Every row comes from one small tree of marks. The marks that hang from a mark follow it in brackets, in alphabetical order. Every link used is in the known rows. Which tree was each row made from?
(in the rows, 128 means zero)
Known rows:
fason(sase(fabol tubif(fefazim zefe))): [135  66 127 138 117 117 150 117 110 158 154 141  66 103  92 122 126 177
 148 120 149 119 117 138 137 172 110 143]
fason(sase(fabol)): [137  94 142 136 143 108 152 108 104 129 141 136  78 122 113  95 138 191
 109 123 118 173 130 142 140 126 108 139]
bikuvof(tubif): [123 166 143 125 157 118 112 107 133 138 122 125 199 158 122 138 153 153
 114 113 114 196 126 103 119 108 107 123]
pozut(tubif(voriv zefe)): [130 121 122 134 150 138 101 133 155 137 108 155 113 131 115 136 115 144
  79 120 125 125 124 107 138  93 161 146]
fason(sase(fabol tubif(fefazim pozut))): [130  73 136 140 115 122 132 122 120 160 160 133  88 101 132 116 135 159
 143 127 133 144 121 108 138 170 104 121]
tubif(voriv): [121 129 136 130 143 132 124 111 115 118 114 141 168 137 159 142 135 151
 103 123 114 196 117  89 138  90 122 135]
bikuvof(tubif(zefe)): [123 145 126 126 146 129  94 115 139 150 121 132 165 144  95 137 129 159
 118 115 129 165 122 114 117 118 132 128]
fefazim(tubif): [134 132 147 129 176 130 143 126 119 174  96 124 136 119  98 146 136 161
 110 107 142 141 142 123 128 117 122 150]
sase(fason tubif(zefe(rozud))): [115 112 105 117 102 118 158 118  88 158 126 128 121  95  31 145 139 192
 139 130 160 154 108 144 135 166 110 130]
tubif(pozut sase(fason) voriv zefe): [118  80 127 134 123 142  68 135 115 109 129 146  83 104 163 123  97 177
 111 135 138 131 132 103 148 116 168 102]
fason(sase): [133 118 153 131 147 113 143 110 116 116 116 129  94 128 122 118 133 160
 115 117 128 159 132 128 137 117 122 132]
dano(tubif(pozut sase)): [124 169 143 123 130 134 152 131 152 124 120 116 143 130 164 134 121 115
  96 129 146 116 157 113 126 106 173 114]
dano(tubif): [128 177 126 123 133 129 183 122 138 160 117 117 167 134 112 139 133 122
  92 124 131 157 135 128 126 100 137 143]
rufo(dano(tubif(sase zefe))): [131 145 122 120 113 144 172 137 138  99 109 120 152 155 151 130 101  94
 117 142 154  96 146 171 114 114 183 147]
rufo(dano(tubif(voriv zefe(rozud)))): [131 135  86 117  66 155 158 136 132 119 106 121 191 140 129 125 105  89
 100 162 122 164 115 141 118 112 182 158]
rufo(dano(tubif(fefazim))): [136 154 110 124 111 141 160 152 153 142 115 115 197 148 149 132 114  54
 122 141 134 150 129 145 116 125 154 156]
rufo(dano(tubif(pozut sase(fason)))): [127 137 123 126 106 142 152 146 132 117 124 109 162 142 173 112 110  95
 111 152 131 131 148 156 126 117 157 121]
fefazim(tubif(dano voriv zefe(rozud))): [137 124 103 120 105 139 112 123 115 124 103 123 104  98  72 130 117 126
 126 132 128  99 118 131 121 128 142 158]
fabol(sase(fason)): [132 110 147 130 141 116 121 110  90 156 133 129 107 118  80  96 139 183
 100 120 106 184 129 157 153 123 105 122]
pozut(tubif(dano sase)): [132 184 152 122 166 104 135 122 155  57 115 129  93 150 131 129 140  99
 116 111 143  48 154 150 124 106 135 131]
fason(sase(fabol tubif(pozut))): [124  76 141 139 118 124 153 102 105 150 156 131  89 110 128 112 142 184
 129 130 126 150 124 119 137 151  95 117]
dano(rufo tubif(pozut sase voriv)): [130 151 141 130 103 149 158 143 145 122 121 111 176 158 224 141 117  71
 107 151  79 130 135 113 128  91 155 103]
bikuvof(tubif(dano pozut sase voriv)): [121 162 144 125 116 130  69 103 138  59 142 121 173 157 207 126 136 105
 132 131  96 126 133  84 118  99 116  94]
bikuvof(tubif(dano sase(fabol))): [130 168 143 123 141  98 126  95 119  69 154 120 148 162 141 112 156 145
 141 120 112 123 141 144 114 120  89 120]
dano(rufo tubif(fefazim)): [142 170 121 128 122 131 175 161 157 181 116 107 178 149 138 148 125  45
 131 135  99 141 120 141 120 126 132 137]
rufo(dano): [123 131 126 126 143 138 138 129 124 109 104 127 178 153 146 130 126 104
 131 135 135 170 125 145 118 117 136 145]
fefazim(tubif(pozut sase)): [130 127 163 129 172 134 113 135 133 137  99 122 112 116 150 141 125 155
 113 112 156  99 162 109 128 123 160 122]
fabol(sase(fason tubif)): [123 105 153 129 125 118 155  94  74 164 144 126 126 120  81 119 152 192
 120 118 112 167 122 152 150 140  76 117]
voriv(tubif(dano fefazim pozut)): [122 135 123 122 123 135  75 157 159 154 130 131 164 127 119 127 153  97
 175 121 132 114 124  76 116 151 114 104]
tubif(pozut): [115 130 129 130 153 139  93 133 144 149 115 131 136 113 133 130 126 130
 116 126 142 165 129  95 128 122 146 113]
fefazim(tubif(dano(rufo) pozut)): [135 133 129 133 146 149 113 149 137 164 110 102 113 120 125 130 123  60
 155 134  97  80 128 147 113 133 106 122]
tubif(pozut sase): [116 139 155 126 160 126 106 128 141  94 112 131 120 126 173 136 127 140
 120 121 160 124 152 102 128 120 168 103]
tubif(dano(rufo) fefazim zefe): [136 135 100 129 126 133  99 161 152 129 122 120  91 124 100 136 105  29
 189 132 122  66 104 166 111 158 127 136]
pozut(tubif(dano(rufo) fefazim zefe)): [144 149 108 131 143 127  99 170 183 137 116 129  82 134  91 131 110  29
 152 126 119  38 117 165 117 143 138 143]

Write each row's tree:
[115 125 116 130  96 144 100 121 134 121 147 127 155 111 168 155 130  71
 168 131 125 112 103  77 125 146  97 114]
sase(tubif(dano fefazim pozut voriv))
[122 124  99 132 121 154  82 153 152 136 122 116  82 117 113 122 100  43
 171 147 111  68 109 157 110 143 136 108]
tubif(dano(rufo) pozut zefe)
[132 149 112 118 141 120 115 141 163 136  94 141 101 116  47 129 127 140
  88 124 158 120 130 132 127 131 182 150]
pozut(tubif(zefe(rozud)))
[118 159 132 125 123 127 185 111 109 117 129 109 155 150 121 160 151  73
 184 130 106  96 106 157 112 140  58 119]
sase(tubif(dano(rufo)))
[113  85 112 134 103 158  84 135 139 165 133 145 141 100 148 163 109 122
 147 127 149 130 104  66 132 152 145 120]
sase(tubif(fefazim pozut voriv zefe))
[131 133 142 131 144 113  66 133 153 127 151 130 162 139 173 118 138 144
 129 121 132 159 143  88 122 145 140 107]
bikuvof(tubif(fefazim pozut sase(fabol)))
[125 145 108 128 131 132  63 150 163 125 132 121 110 101 130 125 117  49
 161 127 143 102 119 107 118 152 131 120]
tubif(dano fefazim pozut)
[128 111 145 130 160  95 152 119  87 111 145 136  96 125 122 109 145 214
 115 120 140 161 145 157 146 129 105 125]
tubif(sase(fabol fason))
[125  94 130 136 103 122 150  98 104 122 167 122  70 108 120 101 141 144
 152 135 116 107 120 139 130 154  75 116]
fason(sase(fabol tubif(dano pozut)))
[113 102 114 131 123 148  98 142 148 177 128 137 122  94 107 161 113 117
 158 121 175 107 114  93 124 171 147 120]
sase(tubif(fefazim pozut zefe))
[129 150 139 124 147 100 151 106 109  56 144 128  90 135 136 110 144 138
 145 122 141  89 144 164 123 127 105 131]
tubif(dano sase(fabol))
[130  87 122 134 106 118 169  94  94 118 161 130  48 110  79 109 131 163
 157 128 131  82 115 169 128 156  80 138]
fason(sase(fabol tubif(dano zefe)))
[118 159 141 122 142 125 100 122 140  55 125 119  94 124 163 123 125  90
 149 127 149  71 146 127 118 125 142 102]
tubif(dano pozut sase)
[129 138 101 124 110 154 164 140 141 143 110 120 166 144 119 127 101  85
 112 146 139 128 128 167 114 115 168 156]
rufo(dano(tubif(zefe)))
[127 106 131 120  99 118 164 102 106 120 117 128  91 109  69 136 133 175
 138 127 155 127 117 134 129 157 134 135]
fason(sase(tubif(zefe(rozud))))
[122  78 135 138 128 124  97 125  97 113 155 143 108 113 185 101 128 200
 101 139 111 180 135 104 154 115 122 103]
tubif(pozut sase(fabol fason) voriv)
[131 148  88 114  85 146 167 142 140 130 103 114 174 135  94 123 108  86
 110 156 144 142 124 164 110 130 186 159]
rufo(dano(tubif(zefe(rozud))))
[134 171 145 122 120 110  83 111 138  53 141 125 182 164 193 139 141  93
 150 117 105 125 129  93 119 112 110 119]
bikuvof(tubif(dano fefazim sase voriv))
[147 155 135 129 124 114 194 156 143 144 137 112 150 154 166 131 130  81
 131 137 106 117 140 160 124 133 137 134]
dano(rufo tubif(fefazim sase(fabol)))
[124 147 126 124 121 145 135 138 158 135 119 123 108 117 136 132  99 120
 100 132 162  84 153 125 124 118 200 119]
dano(tubif(pozut sase zefe))
[130 132 131 127 143  93 149 113  88  74 158 125  72 122 113  97 144 163
 144 126 129 104 139 182 136 134  80 125]
tubif(dano sase(fabol fason))
[129 120 143 129 107 121 167 102  76 143 151 108 115 136  89 113 151 116
 160 133  73 113 109 190 138 147  43 108]
fabol(sase(fason tubif(dano(rufo))))
[128  94 143 134 138 106 142 110  77  95 150 145 119 130 166 110 140 219
 101 128 111 185 134 127 155 105 103 125]
tubif(sase(fabol fason) voriv)
[128  80 122 138 139 168  74 140 133 185 105 138 110  95 129 137  98 155
 101 126 131 127 127  89 134 115 164 136]
fefazim(tubif(pozut voriv zefe))
[116 133 113 131 113 147  76 119 134 100 133 128 132 117 168 121 122  84
 130 139 105 135 112  91 127 104 118 112]
tubif(dano pozut voriv)
[128 123 112 111 113 123 102 159 146 168 103 145 166 121  54 141 151 164
 152 120 164 155 121  85 120 165 165 133]
voriv(tubif(fefazim zefe(rozud)))
[132 153 158 125 136 113  88 116 139  86 129 134 203 166 202 150 141 138
 123 112 117 175 134  71 127 107 132 119]
bikuvof(tubif(fefazim sase voriv))
[119  91  95 132 110 118 162 108  75 156 173 130  72  96  43 113 136 178
 161 130 132 103 105 183 134 165  51 135]
sase(fabol fason tubif(dano zefe))
[136 120  94 129  87 160 135 152 148 141 118 129 183 141 160 133  91  62
 116 149 125 142 116 131 122 115 175 161]
rufo(dano(tubif(fefazim voriv zefe)))
[139 156 121 131 136 122  93 140 167 104 124 139 127 134 141 131 129  64
 115 119 111 101 120 106 132 109 121 146]
pozut(tubif(dano fefazim voriv))
[125  85 139 125 142 112 139 136  96 152 140 152 114 134  86 112 155 252
 138 117 144 136 144 133 139 141 116 115]
voriv(tubif(sase(fabol fason) zefe))
[134 122 139 131 171 112 130 133 150 112 124 153  65 132 105 118 124 177
  90 115 158  79 154 152 134 121 169 143]
pozut(tubif(sase(fabol) zefe))
[129 122 102 135  90 172 129 155 153 182 121 118 155 133 162 135  94  68
 107 157  78 134 111 118 125 102 164 117]
dano(rufo tubif(pozut voriv zefe))
[117  96 124 134 135 109 183 106  71 178 161 133 131 111  78 126 160 219
 131 124 127 185 114 148 145 150  48 129]
sase(fabol fason tubif)
[143 141 127 128 127 101 174 143 122 147 153 123 124 120 125 113 131 153
 106 125 139 140 147 150 142 135 127 141]
dano(tubif(fefazim sase(fabol fason)))
[137 116 116 135 144 135  78 153 173 148 113 157 112 123 119 140 107 115
  94 116 136 118 122  96 139 114 172 152]
pozut(tubif(fefazim voriv zefe))
[129 155 149 125 123 122 145 117 113  38 121 119 137 169 207 140 133  68
 158 136  84  94 124 143 122  98 105 114]
tubif(dano(rufo) sase voriv)
[127 151 130 118 133 119 115 145 142 139 124 133 173 143 101 137 164 114
 176 112 132 120 123  97 117 143  95 124]
voriv(tubif(dano fefazim))
[136 107 163 131 156 121 140 121  88 128 111 130 125 125 150 139 132 197
 102 113 122 141 148 119 148 102 115 135]
fefazim(tubif(sase(fason) voriv))
